(in the rows, 128 means zero)
Known rows, with every step that occurs:
W P: [ 98 129 131 129 167 124 145 123 134 105 117 130 158 172 115 146 124 107
 103]
W L: [130 122 144 137 153 146 130  89 129 147 145 127 180 206 113  93 135 138
 109]
Y B W: [ 99 121 110  94  97 127 101 113 109 133 167 103 104  70 149 106 128 129
 158]
U Y: [149 137 122 118 125 113 131 127 150 133 140 157 125  90  58 150 149 123
 137]
Y P W B: [ 89 113 104 133 132  94 126 181  91  28 125 114 117 209 182 142 146 137
 124]
L Y: [161 138 124 159 156 128 143 120 173 147  91 147 151 133 102 122 131 115
 130]
U Y P W S: [147 125  84 125 157 124 120 176 113  43 167  84 138 141 120 144 145 150
 109]
W B Y U: [151 136 144 140 107  86 123 137 167 215  52 142  82  58 102 110 112 144
 162]
Y P: [112 115 123 132 169 100 125 169 111  33 138 138 165 157 100 123 150 143
 106]
P W: [ 75 112  85  99 142 135 128 117 138  99 141 125 152 210 149 127 143 113
 135]
S W B Y L: [104 151 149 121  77 130 155  86 145 175 125 154 105 173 131 133 117  99
 126]
B W: [101 136 111  99 131 107 115 130 120 105 166 127 164 137 119 119 128 121
 131]
L Y B: [159 129 123 151 121 146 127 110 159 168  94 125  97  63 130 112 128 122
 154]
Y L: [118 136 118 106 140 146 137  89 140 142 178 197 171 160  78 115 158 108
 112]
U Y P: [157 129 127 136 152  95 127 180 119  61 151 159 125  91  67 154 147 139
 120]
S W B Y U: [105 135 169 120  92 122 146 115 164 202  60 106 111 129 113 127 105 117
 149]
S W P Y U: [ 97 119 186 123 141 171 164 139 129 135  67 124 183 166 125 185 125  98
 103]
W P Y: [119 125 149 154 149 130 147 145 118  90  89 165 146 146 136 187 142 118
  91]
S W B: [ 63 139 149 117  75 130 157  96 134 115  98  95 139 206 135 147 148 103
 122]
P W B Y: [102 129  95 129 100  97 124 128 144 146  99 128  71 166 182 132 110 127
 157]
U Y B W: [142 131 115  98  87 120 102 131 113 151 178 127  71  14 114 138 123 125
 167]

Rows:
[148 126 118 116  91 131 118 116 138 160 146 136  69  20  89 139 145 128
 157]
U Y B
[131 111 129 135  83 140 119 120 114 126 100 149  97  50 141 149 168 147
 131]
P Y B
[162 145 123 111 129 138 137 111 143 160 190 211 130 100  52 144 154 112
 128]
U Y L
[115 144  94 105 131 129 107 114 125  90 173  47 194 136 116  96 136 143
 103]
B W S
[100 112  78 120 171 132 115 162 107  13 154  55 182 213 151 114 149 152
  93]
Y P W S
[ 95 124 122 101 122 135 112 127  94 130 155  97  99  81 172 131 103 113
 141]
Y B W P
[133 124 171 143 116 194 153  72 138 188 116  81 147 194 163 111 105 109
 128]
S W L Y B
[143 128 123 144 165  77 121 166 134  92 118 161 105 105  99 110 107 152
 125]
B Y P
[137 117 166 139 167 138 140 162 129 140  60 159 159  97 110 175 133 120
 110]
W P Y U
[129 120 124 124  79 131 103 137  89 122 132 142  98  38 166 149 148 143
 137]
P Y B W
[177 137 149 161 182 120 120 167  96 108 164 125 169 182 163 104  93 141
 113]
B W L Y P
[ 78 119 168 124 101 173 157 111 106 112  92 105 125 149 172 189 127  97
 106]
S W P Y B
[140 112 115 140 180 109 118 160 113 107 144 137 114 193 165 105  82 154
 122]
B Y P W L
[196 125 173 161 185 163 134 120 165 224  87 127 182 150  98  89 107 136
 135]
W L Y U
[121 119 131 110 109 152  98  98  93 163 182  88 122 111 169  89 112 141
 145]
Y B W L
[146 152 126 142  96  96 133 101 146 188 127 191  74 113 116 117 123 126
 135]
W B Y L
[147 143 118 121 140 118 130  94 161 192 155 212 117 113  82 105 114 121
 130]
B Y L
[141 125 112 127  84 148 100 126  96 110 139  74 125  39 166 131 154 160
 113]
P Y B W S
[183 124 148 166 135 171 130  86 138 199 117 110 120 134 153  89 112 136
 138]
W L Y B
[130 121  81 132 169 106 113 160 133  74 134  85 128 151 147 103 102 159
 111]
B Y P W S
[157 135 121 135 117 133 113 131 134 166 128 118  98  58 159 113 107 118
 161]
L Y B W
[ 98 138 152 138  97  94 150 142 124  95  93 111  99 169 146 141 113 123
 121]
S W B Y P
